In the rows, 128 means zero.
Known rows, with every way that one mark hangs from another
seva[vedigid[bufev[nuruz tiduz]]]: [134 119 114 177 119  83 111 100 128 132 109 129 132 134 131 154 146 122
 161 119]
kerako[tiduz]: [155 173 155  79 192 186  82 121 140 107 101 165 100 153 133 142 141  71
 101 145]
pofak[tiduz[bufev[nuruz]] vedigid]: [106 156 106  93  73 155 204 117 130  64 156 107 143 122 113 210 177 117
 117 110]
nuruz[bufev[tiduz[pofak[vedigid]]]]: [128  76 149 133 106 176 163 138 127 115 178 106 142 120 151 118 118 142
 128 115]
tiduz[bufev]: [123 160  70  67 192 150 127  94 100  81 149 136 127  79 128 186 185 136
 124 151]
seva[vedigid]: [107 177  85 117 190 171  83 100 162 109 146 140 131 145 143 161 167 109
 134 140]
tiduz[pofak[vedigid[bufev]]]: [ 99 149 112 115 106 147 156 150 165  77 170  75 133 108 150 123 199 162
 130 116]
vedigid[bufev[tiduz] seva]: [150 112 137 127 108 104  77  90 133 119  81 133 102 131 178 132 107  97
 130 104]
seva[vedigid[bufev]]: [116 181  96 140 162 135  93  86 165  94 125 141 123 119 158 155 192 130
 161 117]
vabezet[seva[vedigid]]: [116 184 140 114 208 173  82 113 167 111 135 171  95 165 172 159 158 124
  91 161]
bufev[nuruz tiduz vedigid[seva]]: [135  91 136 176  97 112 119 147 100 201 114 128 151 162 101  89  42  85
 109 124]
vedigid[bufev[nuruz tiduz[pofak]]]: [124  71 128 137 109  61 137 141 102 127 117  93 121 124 127 118 135 150
 153 134]
bufev[nuruz]: [104 140  96  78 171 135 140 146  78  92 134 146 118 137  92 121 134 106
 140 168]
vabezet[seva[vedigid[bufev[nuruz tiduz]]]]: [140 130 164 166 148  96 108 115 138 132  95 150  98 154 161 149 145 129
 119 136]
nuruz[bufev[tiduz[pofak] vedigid[seva]]]: [136  66 166 173 101 154 127 138 139 190 153 131 145 128 155  49  56 154
 131 114]
kerako[tiduz[bufev[nuruz]]]: [177 155 143  93 173 129 133 128 110 105  98 152 117 117  91 160 148 121
 122 142]
pofak[tiduz[bufev]]: [ 99 158  97  64 140 156 139  77 139  71 139 139 124 113 148 211 170 116
 121 143]
bufev[nuruz tiduz[pofak] vedigid[seva]]: [121  63 152 179  85  89 128 186 124 222 139  92 155 160 110  61  48 138
 110 125]
tiduz[pofak[vedigid[bufev[nuruz] seva]]]: [119 128 135 127  64 103 161 183 162  95 138  82 126 125 133  96 156 164
 141  97]

Rows
[132 146 104 133 128 115 148 141 100 152 136 141 148  93  89 116 117 154
 128 130]	tiduz[bufev[nuruz vedigid[seva]]]
[115  60 124 117 132  90 134 164  98 148 141  84 131 155 113 119 101 134
 124 155]	bufev[nuruz tiduz[pofak]]
[134 138 105 163 142 119  78  73 157 127 117 128 130 129 168 172 161 112
 145 108]	seva[vedigid[bufev[tiduz]]]
[111 147 119 140 123 136 132 163 105 164 131 147 136 144  89  65  76 112
 129 134]	bufev[nuruz vedigid[seva]]
[164 134 181 145 118 108 129 182 162 184 117 118 135 116  95  95 112 179
 109 121]	kerako[tiduz[bufev[nuruz vedigid[seva]] pofak]]
[113  96 110 160 131 124 139 136  70 186 138 123 161 149  89 103  77  88
 117 147]	bufev[nuruz tiduz vedigid]
[105 147 126 123  83 126 160 115 135 135 133 141 140 123 115 149 111 127
 125 120]	pofak[tiduz[bufev[nuruz vedigid[seva]]]]
[111 115  92  89 156  87 164 157 101 111 165  89 130  88  94 142 172 204
 142 157]	tiduz[bufev[nuruz] pofak]
[160 141 149  87 175 138 110 135 161 118 124 112 117 108 130 160 168 166
  97 139]	kerako[tiduz[bufev pofak]]
[128  93 134 156 139 182 142 101  88 157 159 157 147 116 130  83  79 110
 137 132]	nuruz[bufev[tiduz vedigid]]
[140  72 153 145  71  45 120 152 130 147  91 102 111 136 144  95  98 147
 150 111]	vedigid[bufev[nuruz tiduz[pofak]] seva]
[112 156 149 122  17 126 170 130 168  69 101 127 114 150 147 155 143  94
 143  81]	pofak[tiduz vedigid[bufev[nuruz] seva]]
[141  91 155 165 114 171 117 112 114 177 135 164 139 126 148  74  49 109
 132 107]	nuruz[bufev[tiduz vedigid[seva]]]
[134 149 128 114 106  82 121 140 113  97  84 153  92 121 128  93 130 124
 168 115]	vedigid[bufev[nuruz] seva]
[166 178 138 127 175 177 116 106 138 145 120 148 140 105 110 145 144 120
  92 129]	kerako[tiduz[bufev[vedigid]]]
